Each row comes from the steps of one walk. Every step used is in the known rows, and no mark comes twice. Write the walk behind each row, first mark first.
Known rows
x f h: [-19 -10   3  -8   1   4   2   0   5 -19   5   6  10  10  -1 -12   0   2
   7  -3   1   0   5 -10  13   9   3  12  -9  -9   0 -11   6   8]
y l f h e: [ 18 -12   4  -6  -3   6  -4  -4  24  -1   4  -4 -11  -5   5  -4  -5  10
  -7  -7  -1   7   4   7  16   0  13 -13   7  18  -1   2  -7  15]
v l f x: [  2  10 -12  -2 -15 -14  -5   0  -8  10  -7 -19 -17 -12 -15   7 -27  -9
   1  22  -7  12  13  16   7 -21   1  21   3   8  -2 -18 -11 -14]
a v l f: [ 16  -3  -7  12  -5  -3   0   9 -36  11  -9 -22 -18 -17  -8  -6 -19  19
  -3  15  -1  18  -3   4   2 -14 -24  24 -12  13   3 -17  -1  -9]
h f x: [  0  12  -7  11 -10 -14   5   2   1   6  -6  -5  14  -6 -15  -6 -30  -4
  -2   9   5  -6  10   0  13 -16   1  16  14 -24  -9   7 -12  -6]
v l f h e: [ -1   1   6  -4 -13  -9  -8   0   6  -8  -2  -1 -15   2   0  -1  -5   2
  13  -1  -7  15   0   0  -1  -6  -3   2  -9  28  -2  -9   4  -2]
f h e: [  1  -1  10   3   0   0  -3   3  11 -10   1   3   0  -1   3 -11  -3  10
   7 -13  -1  -1 -12 -19  -9  11  11  -9  -1   7  -1   0  12  13]
y l f: [ 24 -14  -5   4   0   3  -6  -3  -9  23   4 -16 -16 -16  -1  -2 -23  17
 -20   3   3   7  10  20  20 -12  -1 -10  14   0   8   1 -18   3]
e u y: [-23  -7   1  11   5  11  -3  12  -9   6  -2   2   1   4   4  -7  20  -1
  -3   6   1 -14  -7   5  -9   7 -15 -16  10 -10  -7  -6  -1 -21]
u e: [  5   9  -4   5  -4   4   0   2 -15  18   6 -11   3 -16   7   9 -21   9
 -17  -8   5  11   1  -3   0   7 -17   5  15 -15   7  13  -4  11]
a f h e: [-10  -3  24   2   3  -1  -5  -6  22 -10 -14   7 -13  17   3   4  -2   4
  -1  -5   1  -2  -9  -5  -7   5  26 -12 -21  13   4   9  12   4]
y u e h f x: [ -8  32  -8  -6  -6  -8  35  -2   6   3  -4   2  22  11   0  28 -32 -29
  -7   3   9  10  17  -1  18 -10 -22  26  -1 -31   0  26 -15  -8]
u y l: [ 15 -11   4  12   1  12  -1   4  -4   9  -1   2  -7  -4  -2   6  15   5
 -20   5   2 -10 -13   6  -5 -15   6 -13  10  -6   3  13  -4  -3]
y u e: [  2  21  -3  -1   7   3  10   1  -9  13   2   3   0  -6  11  18 -14   1
 -17 -10  10   6   9  -8  -2   9 -29  14  -3 -10   4   9   9   7]
v l f: [  8   0  -3   6 -12  -9 -10   2 -28  16  -6 -11 -20 -12  -4   4 -17   7
   0  10  -3  13  10  13   7 -17 -15   2  -1  12   5 -10  -4 -13]
x f h e: [ -2 -10   7  -5   2   3   1   0  18 -22   8   6  14  18   3 -10   7   5
  19 -15   2  -1   0 -14   4  11  15   3   1   7  -1 -10  19  18]
a v l f x: [ 10   5 -19   8 -10  -8   5   6 -15   5  -8 -30 -13 -20 -20  -7 -24   7
   1  27  -4  15   2   8   4 -18  -8  40  -4   9   0 -25  -4 -11]
v l f h e u: [-22  -3  -3  -8 -14  -4 -12   2  10  -7   3  -4  -7  12   1  -7  11   2
  18   8 -12  12   0   1   3   5 -12 -10   1  27 -12 -19  -4 -15]
y u: [ 10   9   2   4   9   2   9   5 -14  11  -6   7 -10   2   3   1 -11   5
  -6  -6  10  -4   3 -12  -6   4 -14   5 -11  -6   6  -4  11 -10]
u e l: [ 17   7  -6   3  -2  -8  -8  -4 -29  11   6  -8   1 -14   4  15 -17  13
  -7  -8   7   5   6  -2 -12  -6  -5  16   3 -12   9  18   9  20]
q f h e: [ 20   3   6 -12   8 -10   6 -10   9 -13 -13  19   7  -7   1  -9   1  -2
   2 -11   2  -2 -22 -13  -8  12   5 -13  10   8   0   3  16   4]
q y: [  0  10   6  24   4  -6   2   8 -24  16 -10  -7   7  -7  -2  -4 -11   7
  -7  -8   1  -4 -17  -2  -7   1  -8  -4  -3 -15   2 -17  -7  15]
f x: [  5   8  -5  12  -2  -4  -1   3  -3   6  -4 -15   1 -17 -10  -7 -27  -5
  -2   6   0  -3   4  -3   1  -3  18  12  11 -14   2 -10  -2  -8]
l v: [ 18  -9  -5  14   4   9 -15   5 -21  14   4  -7  -1 -32 -10 -21   8   6
   0  -3  -5   0  -3 -11  -7   3  11  -1   5   0  11   4  -6  -7]
e u: [-14  -7  -5  12   0   5 -10  10 -17  17   6 -10   7  -7   2 -16  -3  10
  -3   5   0  -4  -4  -3   2  10 -14 -16  13  -9  -3 -10 -10 -15]
f h e l: [ 15  -4   8   1  -2 -12 -11  -1  -1 -19   5   6   2   1   1  -1   0  13
  16 -14   1  -6  -5 -18 -21  -1  21   8 -16   8   2   5  19  14]
v l: [  6  -1   1  15 -16  -6 -13   8 -29  10  -3  -9  -5  -6  -6  -1  -9  12
  -1  10  -6   6 -12 -12  -9 -18  -8   2  -2   5   3  -6   2 -11]
e u y l f: [-11 -16  -7  -3   5  15   0   3   3  19   4  -3 -13   0   4   1  21   0
 -18  16   0  -8   8  31  13  -7  -9 -23  20   0  -6  -6 -22 -15]
u y l f h e: [  8  -9   9 -10   4  11   3  -3  28  -9   0   9 -18   9   4   5  20  -2
  -7  -3  -2  -3   0  14   5  -6  13 -12  -2  15  -3   6   4   8]
y u e h: [  4  16   0  -7   4   6  26   2 -15  11   0   0   6   2  12  28 -22 -17
  -7  -9  11  15   1  -9   1   5 -23   3 -14 -16  15  21  -1  -7]
q f: [ 29   4   0   0  10  -8   4  -6 -23  11 -13   6   2 -18  -1  -5 -17   4
  -8   1   5  -2 -17   3  -3   0 -12 -11  18  -7   8   1   5  -7]
x f: [  7 -11   0   7   1   3  -2   3 -14   5   6  -4  10   3  -1  -9  -8   7
   3  -2   6  -3   6   0  13   1   1   2  12  -9   5 -10   8   7]

Which walk is each row?
[  0  21  -2  -2  -3  -4  32   1 -10   9  -2   9  20  14  10  26 -26 -13
  -6  -8  14   9  10  -7  16 -10 -35   9 -10 -26   5  35 -12  -3] -> y u e h f
[ -9 -19  -4  10  -1  18  -6   8   1   9   3  -1   3   3   3  -5  28   5
 -17  12  -4 -13 -13   9  -1  -6  -8 -23  20  -7  -5   0 -13 -14] -> e u y l
[ -6  20 -12   2 -15 -10  23  -3   0   9   3 -12  29  -2  -5  22 -39 -25
  -6   6   4  12  11   1  19 -15  -7  18  12 -31   0  30 -24   2] -> u e h f x
[  4  -1   7  -6   0  -2   0  -2  11  -2   1   0 -13  -2   4  -5 -11   5
   8 -13   2   6   7   2  10  11   9  -4  -5  15  -2  -5   7   4] -> l f h e
[-36  -7  22  -3   8  10  -2   0  32 -16 -18  19 -10  34   8   4  37 -12
   2   4  -4 -16 -10   4 -15  10  10 -23 -14   7 -12   4   9 -13] -> a f h e u y
[-20  -6   2  -1  -1   2  -7   5  17 -10   7   0   9   5   3 -20   9   7
  12  -6  -6  -3 -10 -19  -3  24   1 -19   8   6 -10 -12   1  -4] -> f h e u
[-23 -13   1  -8   3   7  -4   2  25 -18  15   3  23  25   4 -20  23   2
  23  -6  -2  -3   2 -13   9  24   3 -12   9   4 -13 -23   7   9] -> x f h e u
[ -3  23   8  11  12  -7  16   7 -19  12 -14   6   0   4   5   6  -7   1
  -7 -13   7  -8  -9  -9  -9   1 -24  10 -22 -15  -1 -22   3   4] -> q y u
[ -7   6   7   8   0  -6  -4  -5   7  10 -20  -8 -16   0 -10   7 -24  -6
 -14  16   0  -4   6  12  -1  -9  29   8  -6  -5   4   2  -4 -10] -> a f x
[ 12 -21  -4  12   2  24 -14   8  20   9  11  -1  12  -7  -3 -24  62  -1
   2   5 -10 -12 -16  -1 -12   0  16 -29  22  14   0   7 -11  -4] -> h e u y l v
[-12  -1   3 -15  12   2  10  -5  24 -22  -9  27   7  13   5  -6  41 -15
   9   0  -3 -13 -23  -3 -18  17  -9 -23  11   4 -15  -2  12 -11] -> q f h e u y
[ -5   9  -8 -19  -1  -9  -2 -11 -12  -9   7   1 -13  -9   7  18 -22   6
  -5  -3   3  13  22  15   2   0  -7  25 -13  -6   3  12   0  17] -> u e l f h
[  0   9  -2   7 -12  -6  20  -1 -18  15   1  -5  25   1   5  19 -27  -7
  -7  -4   8  10   4   1  18  -9 -23   0  11 -27   6  39 -22   4] -> u e h f
[ -8 -16  -2  -9  -2   8 -10  -3  31   1   8  -7   0   2   6 -14   8  12
  -4   2  -7   3   2  10  18  12   3 -26  13  16 -11  -8 -15   3] -> y l f h e u
[ 11  31 -19 -23   6 -14  11 -11  -5   3   0   0 -15  -5   3  31 -32 -14
  -6   4   9   7  38  24   4 -10  -8  41 -10  -6   5   2   6   7] -> y u e l f x
[ 18 -14  -3  -8   3   0 -18  -5   7 -32  15  11  12   4  -6 -20  37   1
  31 -12  -4  -4   8 -17 -11   2  32  18 -15  15   6   3  21  23] -> x f h e l v
[-15   1   0  -8 -13  -5  -7   0 -11  -6  -2  -3 -19  -6  -6   0 -14   5
   2  12  -9  16   5   5   6 -10 -11  11 -19  12   0 -12  -4 -14] -> v l f h
[ -1  -1  -2 -11   3 -12 -10  -7 -19 -11   2   3 -21  -6  -1   2 -22  10
   3   0   2   1  16  11   3  -6   9  17 -25   4   4  -1   6   0] -> e l f h
[  5   4  -1   6  -3   2  12  -1 -22  15   7 -14  12 -10   6  19 -27 -12
  -8  -6   3  18  -6  -5   2   3  -7  -6   3 -16  16  24 -11   0] -> u e h
[ 21  14  -6  -5   7 -16  10 -10  -8   2 -16   4   8 -22 -12  -3 -23 -10
 -10  11   0  -1  -8   5  -3  -2   5   6  25 -12   1  -3   2  -9] -> q f x
[-30  -9  18   0   5   2 -12  -3  25  -5 -12   5  -4  22   5  -7  12   4
   0   3  -6  -6  -9  -3  -4  19  13 -23  -6  12  -7  -2   0  -7] -> a f h e u
[ 11 -10  13  -3   4  -4 -24 -12   8 -17 -11  13 -14   3  -6  -7  25   2
  12  -3  -7  -7  -2  -5 -24  -2  48   4 -33  21  10  18  14   7] -> a f h e l v
[ 30   9  -6  -5   0 -19  -9  -7   0   3   0 -14 -10  -8  -7   9 -25  -6
  16   2   6  -3  21  16  -3 -13  32  13   5  11   5  -2   8  11] -> h e l f x
[ 18  -6  -2   1   2  -4 -20  -1  -4 -20  10   6   0 -13  -8 -19  23   5
  22 -11  -6  -6  -3 -24 -24   3  34  10 -19  15   7   8  14  13] -> f h e l v
[ 25  13 -15  -7   8   2  -5  -4 -21   3   8   9  -3 -18   0  10  15   0
  -1  -8   5   0  16  -9 -21  -1 -10  28 -16  -3  16  20  10  11] -> y u e l v
[-32 -12   6 -12   6  12   7   8  33 -29   9  16  14  37   6 -13  49 -11
  25  -3  -1 -15  -1  -3   0  17   1  -9   5   4 -16 -16  13   2] -> x f h e u y
[  8 -18  -3   2   5  14  -2   1  18  13   5  -3  -8   9   8   4  26  -1
  -8   4   1  -9   3  26   9  -3   1 -34  26  12  -8  -4 -11  -4] -> h e u y l f
[-29  -4   8  -2   4   8   2   9  25 -18   4  14   4  20   6  -9  38  -5
  12  -5  -4 -12 -12  -7 -16  17   1 -18   2   5 -14  -5   8  -5] -> f h e u y
[-28  -6   4 -13   6   7   5   4  22 -11   0  14 -11  16   7  -3  24 -12
  12   0  -3  -7   6  15   1  18  -4 -16   0  11 -14 -10   2 -14] -> l f h e u y
[  8  -9   6  -7   0  -7  -6  -5   7 -31  11   8  11  19   2  -6   8   8
  29 -13   3  -6   6 -10  -7  -1  22  14 -13   8   0  -5  26  21] -> x f h e l
[-20 -16   3  -3  -3  18  -3   5  34 -16  10   7   6  18   4 -10  43   2
  -4   1 -10 -11 -20  -6  -9   7   8 -26   8   7 -14   4  -2  -2] -> f h e u y l
[ 20  -5  -3  22   4  10  -9   4 -13  18  -1 -11  11 -26  -9 -18  25   8
 -16   1 -11   0 -20  -2  -5  -9  11  -7   1  -3   8  -7 -26  17] -> q y l v
[-32 -18  -4 -13   1  18   1   1  20  -6   4   6 -15   6   2  -3  25  -3
 -13  16  -7  -4   6  23  15   1 -10 -15   1  -1  -9  -5 -20 -16] -> e u y l f h
[ -9  32   5   6   0  -8  39   0 -13  14  -9   6  27  19   9  32 -16 -21
 -10 -12  11   6  -3  -1  10  -7 -42  12 -19 -34   1  16 -22  15] -> q y u e h f
